Each row comes from the steps of one walk. Every step used is in the known rows, and no mark comes twice. Write the walk behind each row, first mark first.
Known rows
g > e: [-3.79  0.21 -5.40 -0.70  1.24  1.92  3.65  1.93 -5.73  1.36 -0.41  1.13
  0.67 -0.88 -0.23  1.83  3.19 -1.35 -0.22]
w > t > b > e > n: [-2.15 -0.08 -2.60 -1.85  5.81  2.08  2.87  2.81 -3.43  2.29  0.30  0.70
  0.30 -2.79 -3.23 -1.40  1.39 -0.76 -1.48]
b > e > w > t > g > u: [-2.00 -0.06 -2.55 -2.54  5.06  3.83  2.63 -0.84 -5.38  1.24 -0.14 -1.95
  1.47 -1.17 -0.96 -1.68  1.44 -0.51  0.04]
e > w > t > g: [-1.82  0.70 -1.39 -2.11  4.32 -0.13  2.31  3.81 -3.29  0.99 -0.32 -0.28
  2.14 -2.99 -0.56 -1.12  2.61 -0.16  0.18]
e > n: [-1.83  1.19 -2.00 -0.19  1.23  0.68  4.41  4.28 -3.22  2.42 -1.09  0.94
  0.31 -2.43 -0.41 -0.47  2.41 -2.09 -1.56]
n > t > b: [-3.63  0.19 -3.73 -0.70  2.13 -0.62  3.98  0.11 -2.86 -0.38 -0.67 -1.02
  0.34 -2.39 -1.76  1.05  1.81  0.07 -0.39]
b > e > g > u > n > t: [-2.30 -0.49 -2.04  1.00  0.76  3.94  3.02 -5.75 -2.87  1.65 -1.92 -0.91
 -0.03 -0.59 -1.34  0.66  1.29 -1.63 -1.08]
b > e > n > t > g > u > w: [-2.79  0.18 -1.77  0.92  2.04  3.21  4.93 -7.21 -4.09  1.55 -2.36 -2.03
  1.71 -1.63 -0.71 -1.27  1.21 -0.84 -0.24]
e > n > t > b: [-1.77  0.00 -1.84 -0.47  2.40 -0.98  4.79 -0.58 -1.92  0.94 -0.75 -0.94
  0.78 -2.85 -1.43 -0.87  1.74 -0.39 -1.06]
g > u > w > e > n > t: [-2.71 -0.33  0.06  0.25  0.28  2.45  1.71 -4.68 -3.36 -0.23 -1.92 -1.06
  0.07 -1.12 -0.66 -0.83  0.20 -3.10 -1.17]
n > t > b > e: [-4.05 -0.28 -4.34 -1.10  2.70  1.88  3.94 -1.83 -4.05 -0.17 -0.48  0.32
 -0.47 -1.66 -2.49  0.99  1.46  0.02 -0.37]
n > t > b > e > g > u: [-1.72 -0.52 -3.45 -0.95  3.37  2.81  6.50 -5.19 -3.76  1.49 -0.62 -2.96
 -0.26 -0.89 -2.18  0.77  1.33 -0.37 -1.02]
b > e > n > t > g > u: [-1.84 -0.38 -2.61 -1.00  3.04  3.68  5.32 -5.92 -3.59  1.11 -1.37 -2.64
  0.75 -0.35  0.29 -1.20  1.20  0.55 -0.47]
e > w > t: [-2.24  0.65 -1.18 -2.45  2.36  0.34  1.42  4.52 -4.13 -0.21 -0.78  1.58
  1.21 -2.71 -1.35 -1.08  2.17 -2.44 -0.63]
t > b: [-3.48  0.85 -4.46 -0.14  3.12 -0.12  4.43  4.96 -3.72  2.28  0.26 -0.87
  0.04 -2.76 -2.09  1.26  2.39 -0.61 -0.88]
g > e > w: [-2.08 -0.09 -3.48 -1.12  0.75  1.06  3.57  1.31 -6.51  1.75 -0.18  1.61
  1.40 -1.54  0.20 -0.11  3.35 -2.18  0.31]
n > t > g > u > w: [-4.37  0.66 -2.87  0.99  1.14  1.18  4.11 -4.84 -3.72 -0.08 -2.36 -3.44
  2.22 -1.86 -0.37  0.78  1.72 -0.50  0.24]
u > n > t > g > e: [-3.89 -0.82 -4.13  1.19  1.84  1.09  1.60 -4.30 -2.88  1.23 -0.79 -0.70
  2.37 -1.38  0.62  1.39  2.77  1.37  0.99]
n > t: [-3.82  0.60 -3.06 -1.13  0.07  0.61  3.16 -0.10 -3.22 -1.65 -1.93  0.80
  0.10 -1.50 -0.47  1.19  1.83 -0.93 -0.63]

Write each row's walk
[-1.88 -1.05 -3.45 -0.75  2.64 -0.05  4.79 -3.41 -3.44  1.36 -0.24 -0.71
  1.70 -1.88 -0.71 -0.44  2.35  0.11 -0.23]  g > e > n > t > b
[-1.68 -0.06 -1.39  1.16  1.90  3.06  1.55  1.00 -2.28  3.86 -0.23 -1.71
 -1.03 -0.82 -0.94  1.21  1.11 -2.31 -1.62]  w > e > g > u > n
[-1.45  0.03 -1.97 -0.63  2.44  1.26  5.32 -4.22 -2.35  0.84 -1.65 -3.99
  1.49 -1.05  0.93 -1.07  1.53  0.46 -0.57]  e > n > t > g > u
[-3.54  0.65 -3.85  1.88  2.75  2.07  2.47  0.70 -2.95  3.67 -0.65 -3.91
  1.38 -1.51 -0.09  0.78  2.04 -0.07 -0.49]  t > g > u > n
[-2.24  0.17 -3.22 -0.82  3.12  1.44  4.39  2.44 -5.79  2.85  0.63  0.80
  0.05 -2.61 -2.35 -0.86  2.19 -1.49 -0.22]  t > b > e > w
[-4.41  0.56 -2.61  0.48  1.07  3.27  1.39  0.80 -5.21  1.13 -0.96 -1.04
 -0.56 -1.09 -1.39  1.23  0.84 -3.53 -0.94]  g > u > w > e
[-2.28 -1.09 -2.24  0.81  1.29  0.20  1.57 -4.72 -3.62  1.46 -0.47 -0.22
  3.09 -1.97  0.94 -0.59  3.05  0.52  1.55]  u > n > t > g > e > w
[-4.60  1.40 -3.38  1.31  0.31  2.17  3.62  0.76 -5.27  1.51 -1.81 -1.47
  0.98 -2.07 -1.51  1.04  1.91 -3.46 -0.91]  g > u > w
[-2.59 -1.26 -2.25  0.62  1.99  2.54  1.63 -5.95 -4.51  1.60 -0.25 -2.28
  0.85 -1.56 -2.06 -1.60  0.76 -1.63 -0.04]  g > u > n > t > b > e > w
[-1.87 -0.07 -2.97 -0.77  3.12  1.41  6.22 -2.18 -2.83  1.42 -0.57  0.13
 -0.21 -2.09 -2.55  1.10  2.02 -0.03 -0.85]  n > t > b > e > g
[-3.86  0.23 -2.62  1.47  1.48  0.06  1.63 -1.34 -1.32  0.88 -1.40 -0.84
  1.60 -2.30 -0.04  1.03  2.17  1.00  0.12]  u > n > t > g
[-4.02  0.08 -4.44 -2.14  5.53  2.40  2.12  3.39 -4.31  0.87  0.57  0.62
 -0.05 -2.22 -3.67  0.57  1.42 -0.46 -0.95]  w > t > b > e
[-2.47  0.22  0.21  0.63  1.97  0.24  2.46 -2.53 -1.83  0.94 -1.32  0.18
  1.01 -2.60 -0.25 -0.47  1.33 -0.46 -0.09]  u > w > e > n > t > g
[-2.13  0.20 -1.86 -2.12  4.49 -0.82  2.17  4.61 -3.65  1.09  0.51 -0.31
  1.43 -3.63 -2.57 -1.27  2.03 -1.40 -0.49]  e > w > t > b
[-2.83 -0.95 -1.80  0.81  1.85  1.00  1.26 -3.03 -3.62  1.61 -0.22  0.79
  0.77 -2.87 -2.36 -1.32  1.46 -1.17  0.10]  u > n > t > b > e > w
[-4.44 -0.60 -3.65  1.18  2.33  1.81  1.33 -2.27 -2.92  1.27 -0.45  0.43
  0.08 -2.24 -2.69  0.68  1.31 -0.23 -0.34]  u > n > t > b > e
[-1.50  0.12 -3.72 -0.20  3.44  1.12  5.51  0.76 -4.10  3.80 -0.06 -0.63
  2.10 -1.70  1.04 -0.16  3.54  0.59  0.02]  t > g > e > n
[-1.64 -1.29 -1.19  0.92  3.13  1.54  1.79 -3.85 -1.07  2.35  0.19 -3.64
 -0.49 -1.25 -1.82  0.96  0.52 -0.64 -1.12]  w > e > g > u > n > t > b
[-1.95  0.06 -2.10 -0.81  2.75  2.13  4.99 -3.12 -2.91  1.14 -1.40  0.41
  0.64 -1.50 -0.07 -0.82  1.93  0.93 -0.37]  b > e > n > t > g
[-2.41  0.77 -1.88  0.24  4.67  0.75  4.35  0.70 -3.08  2.77 -0.66 -3.13
  2.00 -3.68 -3.77  0.42  1.69 -2.31 -1.26]  e > g > u > w > t > b
[-3.28  0.25 -3.83 -0.87  2.21  1.78  4.46 -3.59 -3.22 -0.46 -1.51 -4.08
  1.14 -0.52  0.52  0.79  1.70  0.84 -0.05]  n > t > g > u
[-2.36 -0.57 -1.86 -0.43  4.69  3.79  0.08 -1.49 -4.27  2.52 -0.09 -1.92
  1.91 -1.70 -1.28 -1.90  1.39 -0.78 -0.03]  b > e > w > t > g > u > n
[-2.60 -0.77 -0.66  0.51  2.43  1.17  2.58 -4.61 -3.03  1.06 -0.64 -2.89
  0.31 -2.09 -2.10 -1.07  0.04 -2.16 -0.98]  g > u > w > e > n > t > b
[-2.11 -0.10 -1.15 -0.03  4.10  1.44  0.13  0.32 -2.90  2.44 -0.22 -3.24
  2.72 -2.39 -0.53 -1.72  1.78 -0.70 -0.07]  e > w > t > g > u > n
[-3.09  0.06 -2.12 -0.13  5.04  3.24  2.87 -1.29 -4.73  2.66 -0.43 -1.62
  1.53 -2.78 -3.97 -1.80  0.69 -2.63 -1.33]  g > u > w > t > b > e > n
[-2.12  0.44 -1.25 -0.86  0.23  0.22  3.96 -0.72 -2.22 -0.25 -2.04  0.79
  0.60 -1.93 -0.16 -0.66  1.86 -1.35 -1.11]  e > n > t
